Every row comes from one small tree of marks. The marks that hang from a mark follow it in brackets, in the order of their numbers. Every link used is in the known rows. Which tree was each row made from?
Known rows
K119[K175]: [ -2   7  -6   2  -7   7  -5   7  19  11   9   7   8  -3   5 -17   4   9
   4 -10 -10 -11 -11   4  -7   9  -4  15  12   9  -8 -10  -2  -5   9  -6
   7 -11]
K787[K334[K824]]: [ -7 -10  -3  11  -5  -4   4   5   8   2  -9  -3  -2   2   0 -11  -2  -1
   3  10   1   7   9   6  -6  -4   1   4  -6  -2  -9  -4  -2  -8  -3  -8
  -6  -9]
K334[K787[K108[K296 K783]] K824]: [ -8   9  -3  12   2   3  13  -6  -6 -12   6  -4  -2   6   9   5  -9  -7
 -13   6  10  18  -3  -5  13 -20  -1 -14  -6  -7  -8  -3   4  -6 -23  -3
  -1   1]
K992[K47[K155 K463[K329]]]: [  7  -5 -15 -20  13   8 -16   0  18  14   5 -11  21 -14  -4 -14  12   5
  -8  -7   1   9   2  23 -17  13  -1   9  15  -8   7  -1 -13  12   8   3
   2   5]
K992[K47[K155 K463[K329[K334]]]]: [ 14  -9 -20 -17  11  -2  -9  -3  14   9   5  -7  21 -10  -6  -5  11  -1
  -8  -6   6   9   8  12 -14  15   6  10  15  -5  13   3  -9   0   4  11
   4  13]
K334[K329]: [  4   4  10 -10  -2   5  -7   3   1  10   1  11   8  -4  -3 -13   5   4
   9  -9 -12 -11  -7   5 -13  11   1  14  16  12   6  -9   1  -4   5   6
   3  -3]
K787[K108 K334[K329[K463] K824]]: [  4 -10   6  -3  -1  -5  -6   7   2  -6 -12  -3 -17   2  -2   4  -1  -1
  18  -1 -11  -4  10   2  -6  -9  23   7  -5   8 -18  -3   5  -3 -23 -14
 -10  -8]
K329[K334 K463]: [ 18  -2  -9  -3 -11  -5   2  10  -6   3  -4  11   3  -4   4   0   5   1
   1 -12  -9  -5   2   3   4  14  20  21   2  -2  -9   9  -8 -18  -5   7
   7   7]
K329[K334[K787[K108] K824] K463]: [ 19   7  -8   2   3 -13   9   7  -2  -3  -7   0  -4  -2   8   6  -4 -10
  -4  -8  -2  13   2 -14  12  -4  25   4 -13  -9  -8   0   1 -25 -37  -5
  -4   1]
K334[K329 K787[K108] K824]: [  6  12   9  -6  11  -5   1   2   4   3  -2   1   0  -1   1  -8  -3  -7
   5  -5  -6   6  -9 -11  -5  -6   5  -1   2   7   5 -19   8 -12 -26  -6
  -9  -9]
K992[K47]: [  4  -9  -9  -5  -3   6  -9   6   6   7   6   6  15  -5   9 -12   3   9
  -8   4  -5   3  -6  20 -11   9 -17  10  10  -3   6  -2 -12   4   0  -6
   9   1]
K47[K155 K463[K329[K334]] K992]: [ 16  -4  -6 -18  11  -7  -8   1   7  11  -1   2   6 -10 -18  -9   9  -7
   0 -28   7   4   5   3 -14  13  21   4  13  -9   2  -5 -15  -2  11  14
   2   2]
K108[K787]: [ 4  4 -3 -4 -2  8  2 -1  0  6  5  6  6 -1  0 -7  1  0  2  3 -5 -7 -4  5
 -3  1 -3  1  3  1  5  0 -6  5  8 -7 -1  3]
K783[K108[K296 K787]]: [  3  -3 -17  -3   1  15  11 -15  -9   3   8   8  14   9  11   6   5   6
  -3  14  -6  -5   4  11  -2  -4  -5 -14   2  -8   0  -2   0   9   1   3
   5  17]
K334[K329 K787]: [  8  11  12  -7   7   3  -4  -2   2  14  -2   8   8  -3   1 -16  -2   2
   1 -11  -9   0  -8  -2  -5  12  -8   9   9   5  14 -16   6 -10  -8   7
   0  -6]
K108[K296[K527] K783 K787[K334]]: [-21 -11   4  18   2   6  10 -19 -19 -18   8 -10 -22   9   2  15 -15   4
  -6  32  13   1  14   2   5 -15 -20 -21  -8  -2  -1  16   2  20  20  -5
  -3  14]
K108[K296 K783 K787[K334[K824]]]: [-20 -12  -8  19  -3   6  15 -20  -6 -12  -1 -10 -11  15   3  11 -12  -6
  -3  33  12  11  14   4   7 -29  -8 -12  -9  -2 -12   5   6   9   3  -6
 -12   9]
K463[K329[K334[K787[K108] K824]]]: [ 10   3  -7   2   5 -14  -4  -4   3   4 -12  -1  11 -11   4  -4  -1 -12
   3 -10   2   5   1 -17   3  -5  18  -3  -9   0  10  -6   5 -28 -25  -2
  -6 -11]
K47[K155 K992]: [  4   1   3 -10   9  -2  -3  13   5   5   8   8  10   0  -6 -14   1   2
  -3 -15  -2  -3  -2  11 -12  15   5   1  10  -9  -1 -11 -20   8  11   4
   4  -3]
K119[K175[K463[K329[K334[K824]]]]]: [ -4  13 -19  -4  -8 -11  -6   1  33  13  -7  -4  17  -8  -1  -8   6  -8
  14  -8  -3   5   0 -12  -4   3  12  14   8  15  -9 -13   5 -16   3   4
  -6 -11]
K296[K108]: [  6   5  15   3  -2   4  -6   8   1   7  -1   3   8  -2 -13  -5  11   8
  -7  -9  -7 -15 -12   6   0  13  -6  13   0   3   7  -1  -3  -4   6   6
   7 -15]
K108[K296 K783 K787[K334]]: [-17 -16  -9  15  -7  12   8 -16 -12  -9   6   0 -11  14   2  11  -9   3
   0  22  10  -1  14   8   6 -16 -15 -13  -6  -1  -5   9   3  15  11  -2
  -4  14]
K296[K108[K783 K787] K527]: [-10  10  29  12  11  -1  -2  -9 -15 -12   5 -11 -10   6 -15   9  -6   2
 -16  18   9 -10 -13 -11  11  -6 -16  -7 -11   6  13  10   6  16  16   1
   1  -4]
K787[K108[K783]]: [ -5   3   2   0  -8  -1   1  13  -3 -11   8   9  -3   3   0   1  -1   1
  -1 -10   1  -5 -10  -5   7  -5   0  -3  -2   4  -5   5  -1   3  -4  -9
  11   1]
K463[K329[K334[K787]]]: [ 12   1  -5   1   2  -8  -7  -9  -3  16 -11   5  16 -14   5 -12   1  -2
   0 -16   0   1   1  -4   3  13   3   7  -4  -2  19  -2   3 -23  -4  11
   5  -6]
K787[K108]: [  4   1  -2  -8  -7   2  -3  18   4  -1   8   9   0  -4   1  -4   6   3
   6 -13  -9 -10  -7   2  -2   6   3  -1   1   1  -1  -1  -6  -2  -4 -11
   6  -3]
K787[K108[K296[K527] K783] K334]: [-19 -15   7  15  -3   0   4  -1 -15 -26  10  -4 -28   5   5  15  -8   7
  -5  15  10  -1  10  -1   7 -10 -15 -21  -9   1  -6  16   1  13   8  -9
   5   7]
K119[K175[K463]]: [ -3  16 -13  -8 -10   5  -3  15  33  15   8   2   8  -2   4 -10   8   3
  12 -14  -8  -1 -11   0  -3  17  -9  13  11   8 -10 -12  -5   4   9  -3
   5  -8]
K527[K296]: [ -7   4   3  -7 -16  -4   4  14  -8   8  -8  17  10   0   8 -14   7  -1
  -2 -10 -10  -6 -11   7  -1  11   7  12  13  -8   1  10  -4  -5  18   4
   7  -1]
K296[K108[K783 K787[K334]]]: [ -9 -11  13  17   0   4   0  -9  -8  -5  -3  -7 -10  17 -18   9  -4   3
  -4  14  11 -14   0  -4   8 -10 -18  -5 -19   5   4   7   9  15   8  -6
  -2  -6]
K296[K108[K787[K334[K329]]] K527]: [ -4  -7  33   6  14  -2 -11 -15 -11  -4  -5  -9 -21   5 -24   7  -2   6
   4  20  -1 -18   0  -8  -9   3 -20  -6  -9  16  21  -2  12  16  12  -2
 -11  -9]
K175[K119 K463[K329[K334]]]: [ 10   2 -15 -23  -9  -6  -9  15  20   9  -7  -5  18 -12   5  11   7  -6
  22 -22   3  16   1  -2  -2  11   7  10  10   2   3   2   0  -6  11  17
   2   0]
K119[K175[K463[K329[K334[K787]]]]]: [  6  14 -18  -4  -3  -7 -11  -3  27  22  -4   1  15  -9   5 -10   4  -4
   9 -19  -1   2  -4 -15   3  17  -3  10   2   7   8 -14   8 -13  -1   7
   1  -9]
K783[K108]: [  7  -1  -6  -7   2   3   4   6   3   5   0  11  20   3   8 -12   7   8
  -6  -5  -8  -7  -6   5  -1  10  -2   1   2  -4   0  -5  -3  -3  -2   3
  15   3]
K47[K155 K463[K329] K992]: [  8   0  -1 -19  14   2 -15   3  11  12   1  -2   8 -13 -16 -18   8  -2
  -1 -31   4   3   1  14 -17  11  15   2  15 -11  -4  -7 -18  14  15   4
   3  -6]

Which tree is each row?
[  8  -2 -15 -19  11   7   1   8  18   7  16  -7  12  -1  -5 -11  11   6
 -13   0   3  14  -1  22 -14  15  -7   8  18 -11   3  -1 -15  13   2   3
   5  14] => K992[K47[K155 K463]]
[ -6  -7   5   1   5  -2   1 -13   2   2  -9  -4  -7   7  -8  -3  -6  -7
  14  22  -3  -1  10  -1 -12 -16  -1  -1   0  13   1 -10  11   3  -4  -9
 -20  -2] => K108[K787[K334[K329 K824]]]
[  2   7 -10 -27  -7   5 -18  18  25  13  -6  -5  20 -14   8   2   9   1
  20 -22   1  16  -4   8  -4   8   0   9  10  -3  -6  -1  -5   9  14   9
   4  -6] => K175[K119 K463[K329]]
[  2   8 -19  -8 -11  -7 -12   4  28  18  -3   5  15 -10   1  -6   8  -2
  16 -20  -6  -5  -2  -8  -3  17   4  13  10  14   1  -8   3  -9  11   5
   4  -8] => K119[K175[K463[K329[K334]]]]
[  3  -7   2  -2   4   1  -3 -11  -3   2 -13  -7 -11   6  -4   3  -7  -3
  17  17  -7   0  13   3  -5 -15  15   9  -5   7 -13  -3   6   4 -12 -10
 -18  -1] => K108[K787[K334[K329[K463] K824]]]
[-16   5   9  11  -3   6  10  -6 -18 -16  11  -2  -7  -2   7   5  -5   7
 -15  12   6   3  -1   4   6  -1 -11  -5   6  -2  -3  12  -4   7  19   8
  10  10] => K108[K296[K527] K783]
[ -4  -9  23  13   9  -2  -5  -6  -8  -6  -3 -14 -19   4 -17   7  -2   7
  -3  20   3 -15   2  -4   0   3 -19 -10 -19   4  15   7   3  14  16  -7
  -6  -9] => K296[K108[K787[K334]] K527]
[ 14   3 -10   2  -7 -11   8   6  -1  -2  -7   2   6  -3   4  -1   0  -6
  -4  -2  -6   5   3  -1   2   2  28  20  -1  -4 -16   3  -4 -25 -12   5
   0   3] => K329[K334[K824] K463]
[ -7  -1  -6   5 -11   9   7   4  -8 -13  13   8  -5   4   5  11   1   3
  -3  -1   0  -4  -2   5   7  -9  -2  -9   3   0  -8   7  -1   6   0  -1
   9   7] => K787[K108[K296 K783]]
[  5   0  -5   5   0 -10  -7  -6  -8   0  -5   6   7  -4   3   1  -5  -5
  -4 -16   9  -3  -4 -19  14  -4   5  -7 -11   2  13   3   9 -15 -16   1
   8  -1] => K463[K329[K334[K787[K108[K783]]]]]
[ -8   1  -6   6  -4  16  10 -15 -12  -6  12   2   1   8   4  10  -5   1
  -4  14   3  -2  -1   7   8 -14  -7  -8   2  -1  -3   8  -1  11  12   3
   1  15] => K108[K296 K783 K787]
[ -4   1   5   2  -3   4   1   6 -12 -14  14   1 -15  -8   9   7   2   7
  -4   3  -5  -4   0   3  -4   4  -5 -11   4  -3   3   8  -7   7   8  -4
   4   3] => K787[K108[K296[K527]]]
[ 12  14  10  -5   9   0  -2  -3   0   9 -12  -2   5  -4   7 -11  -5  -3
  -2  -4  -9  11  -3   1  -1  -1  15  19   1  -2  -8 -13   3 -15 -24   4
  -7  -8] => K334[K329[K463] K787 K824]
[ 22   4  -5   1  -2  -5   4   4  -6   8  -5   7   2  -4   8  -3  -1   1
  -6 -14  -3   2   1  -2   9  15  13  15  -5 -10  -1   4  -3 -22 -16   8
   6   5] => K329[K334[K787] K463]
[ -3   5  -3   9   0   8   8  -3 -10  -9  12   4  -6   4  10   8  -5   1
 -10  -4   7   6  -5  -2  15  -8 -10 -13  -5  -7  -3   1   3   1 -13  -1
   7   5] => K334[K787[K108[K296 K783]]]
[ -8   9  30  14   6  -5   0   2 -14 -11   3  -8  -7   1 -13   2   0   8
 -20   4   7 -10 -16  -8   9   5 -15   2  -9   6   7   8   3   8  14   6
  11 -12] => K296[K108[K783] K527]
[-12   3   8   8  -3   3   5   1 -17 -24  16   0 -15   0   8  12  -5   5
  -9   8   4  -1  -3  -4   8  -7  -8 -15   1  -1  -4  12  -3  10   7  -2
   8   7] => K787[K108[K296[K527] K783]]
[-14 -10   0  14  -4  -9   8   9  -1 -15  -4  -4 -12  10  -2   3  -6  -4
   1   8  10   5   4  -8   6 -20   3  -9 -12   4 -15   3   5   2 -13 -17
  -3  -4] => K787[K108[K783] K334[K824]]
[  0   1   0   2   3   5   8  -6 -13  -7   8   4   6  -1  15   1   4  13
 -12  11  -3  -1   0   6  -1   9 -11 -10   2  -9   1   2  -3   5   9   9
  14  10] => K783[K108[K296[K527]]]
[ 15  12   7 -10   9  -2  -3   3   2   2  -7  -2  -4  -4   6  -2  -4  -4
   5  -8 -11   5  -5  -7   2  -5  18   8  -2   1  -8 -11   5 -11 -37  -8
  -8  -8] => K334[K329[K463] K787[K108] K824]
[ -4  -8   8   3   0  -5   0  -2   3   4 -10  -1  -2   3  -5 -10  -2  -2
  11   8  -4   2   5   2 -14  -4   0   7   4  11  -4 -11   7  -7  -5  -1
 -11  -8] => K787[K334[K329 K824]]
[ -3  13 -14 -12  -8   6 -18   6  35  19  -3   0  17 -13   6 -14  10   4
  18 -20 -11  -5  -7   5  -6  14  -2  13  12  12  -4 -11  -1   5  15  -4
   4 -16] => K119[K175[K463[K329]]]
[  9   6 -16 -12  11 -10   5   0  11   4  -3 -12  15  -9 -11  -8   8 -11
  -4  -7   5  13   8  -4  -9   5  28  11   8  -3  -1  -1  -3 -15   3  17
  -4   6] => K47[K155 K463[K329[K334[K824]]]]
[ 15   8 -13 -21  -1  -7  -6   7  20  13  -9  -6  18 -12   9   6   1  -7
  13 -20   9  26  -2  -9   5  12  -1   5   3  -8  12  -4   5 -10  -2  18
   1   1] => K175[K119 K463[K329[K334[K787]]]]
[  9 -13   5  -9  -5   3 -14  11  -2  -3  -6   6 -17   1  -4   4   3   5
  19 -12 -13 -16  10   4  -4   3  14   6  -2   8 -10   2   0   6 -14 -12
  -2  -3] => K787[K108 K334[K329[K463]]]
[-15  -7  26  20   8  -3  -3 -11 -14 -14  -2 -15 -20  12 -18  13  -8   5
 -10  25  13 -12  -2 -11   9  -8 -23 -14 -19   6  10  12   8  21  16  -5
  -2  -5] => K296[K108[K783 K787[K334]] K527]
[ -2 -18   1  -2  -7   8  -4   0  -5  -3   4  10 -16   3  -1   9   3   5
  17  -2  -8 -12  13   6 -12  -2  -4  -8   5  11  -1  -4   4   5  -2  -4
  -5   2] => K787[K108[K296] K334[K329]]
[-16   5  19   6  -7  -1   3  -4 -18  -1  -8   6   4  18 -11   6   1  -5
 -12   6   4 -16 -18  -7  13  -9  -1   1  -3   0   9  16   8  11  18   7
   1  -3] => K527[K296[K108[K783 K787]]]
[ -1   0  -4   1   9   8  12 -17 -16  -8  11   0   4   5  11   8  -2   7
  -9  24  -2  -2   4   1   1  -3 -13 -21  -1  -8   6   3  -1  14   9   2
   4  17] => K783[K108[K296[K527] K787]]
[-11 -13  12   3   6   8  -1 -21 -15  -6   4  -4 -22   2  -4   9  -7   4
   9  28  -1  -4  14   4 -11  -3 -16 -15   3   7  12   3   6  15  18   0
 -14  10] => K108[K296[K527] K787[K334[K329]]]
[  6   7 -16 -19  -5 -13  -2  12  22   7 -11 -11  19 -11   6   9   2 -12
  18 -10   7  28   2  -6  -3  -2  14  10  10  -1  -6  -4   3 -13   1  14
  -5  -3] => K175[K119 K463[K329[K334[K824]]]]
[ 12   6  -6   5   2 -14  12   7   2  -3  -2   2   1   0   5  -1  -4 -11
  -6  -3   4  11  -3 -20   6  -2  11  -3  -9  -5   5  -9   6 -26 -29  -4
  -4   0] => K329[K334[K787[K108] K824]]
[-15   3   5  11   2   8   8 -18 -19 -15  13  -6 -10   3   6  14 -11   2
 -12  25   8   2  -1  -2   7 -12 -14 -14   1  -3   1  12   0  20  20   1
   1  14] => K108[K296[K527] K783 K787]
[  6   4  -6   1  -1  10   2   2  -3  -1   9   7  -4  -2  11   2   1   3
  -4  -9  -3   4  -2   3   4   4  -5 -10   0  -9   2  -3  -5  -4 -12  -2
   2   1] => K334[K787[K108[K296]]]
[ -9 -15   4   7  -4  -1   1   4  -9 -16   7  -1 -25  -2   5  11  -1   8
   3   9   1  -3  13   4  -3   1 -10 -17  -8  -4  -1   9  -4   9   8 -11
  -1   3] => K787[K108[K296[K527]] K334]
[-21 -11  19  13 -10  -4   3  -4 -16  -5 -14   1  -8  22 -14  10  -1  -3
  -6  12  10 -16  -5  -6  12 -12  -7  -6 -11   0   9  17  10  17  18  -1
  -2  -4] => K527[K296[K108[K783 K787[K334]]]]
[ 11   4   2 -16  12   3   3  14  10   7  10   3  -2  -3 -16 -15   9  -4
  -7 -21   3   7  -4  13 -15  12  10   2  16 -16  -9  -9 -23  12  10   4
   3   3] => K47[K155 K463 K992]
[ -8   4  16  -2  -7  -1  -1   2 -13   7 -10   7   4   9 -10   2   9  -3
  -6   1  -7 -18 -15   0   4   2   3   4   1  -3  14  12   1   7  17   3
  -4  -5] => K527[K296[K108[K787]]]
[  3   8  -6   4   3   3  12  -1   0  -4   3  -2  -3  -2  11   0  -2  -4
  -7   2  -1  17   0  -1   2  -9   1 -10  -3  -9  -4  -9   0 -11 -22  -7
  -7  -2] => K334[K787[K108[K296]] K824]
[ 18   9  -6   5   3 -12  11   1  -4   3 -12  -1   3  -3   9  -4  -4  -7
  -9  -2  -1  15   2  -5   9   3  20  16  -8 -11  -8   0   0 -28 -25   7
  -4   1] => K329[K334[K787 K824] K463]
[-17 -13  -6  16  -7  -1  12  -2  -8 -19   1  -3 -15  12   4  12  -6  -2
  -2  15  10   8  12   1   6 -25   0 -14 -10   2 -17   5   3   2 -10 -10
  -5   3] => K787[K108[K296 K783] K334[K824]]
[ 13   0  -8  -2   1  -9  -9  -1  -1   9  -8   7   9 -13   4  -4   2  -5
   4 -21  -1  -5  -1 -11   4   8   9  -4  -7   1  18  -2   3 -20 -15  -1
   3  -7] => K463[K329[K334[K787[K108]]]]
[-15  -6  -2  15   1  -3  11 -10  -2  -9  -6 -10  -8  15  -2   1 -13  -7
   0  27  12   7   7  -4   6 -25  -5  -8 -12   2  -8   4   8   7  -1 -13
 -10   2] => K108[K783 K787[K334[K824]]]
[ 16  10  10 -11   6   5  -7  -2  -5  14  -6   4   4  -5   6  -9   0   4
   2 -15 -12  -1  -4   4   2  12   7  18   3   0  -1  -7   3  -8 -15   4
   1  -3] => K334[K329[K463] K787]
[  0 -12   9  11   2   5  -4  -3   0   3  -5  -3  -8  10 -18   4   3   3
   2  10   1 -16   2   3  -2   1 -13  -4 -15   5   7   1   3   9   7  -6
  -6 -10] => K296[K108[K787[K334]]]
[-12 -17  -6  14 -12   7   5   2  -9 -16   7   4 -16   9   2  13  -2   5
   1   5   6  -4  12   6   6 -12  -8 -14  -6   1 -11  10  -1   8  -2  -8
   6   6] => K787[K108[K296 K783] K334]
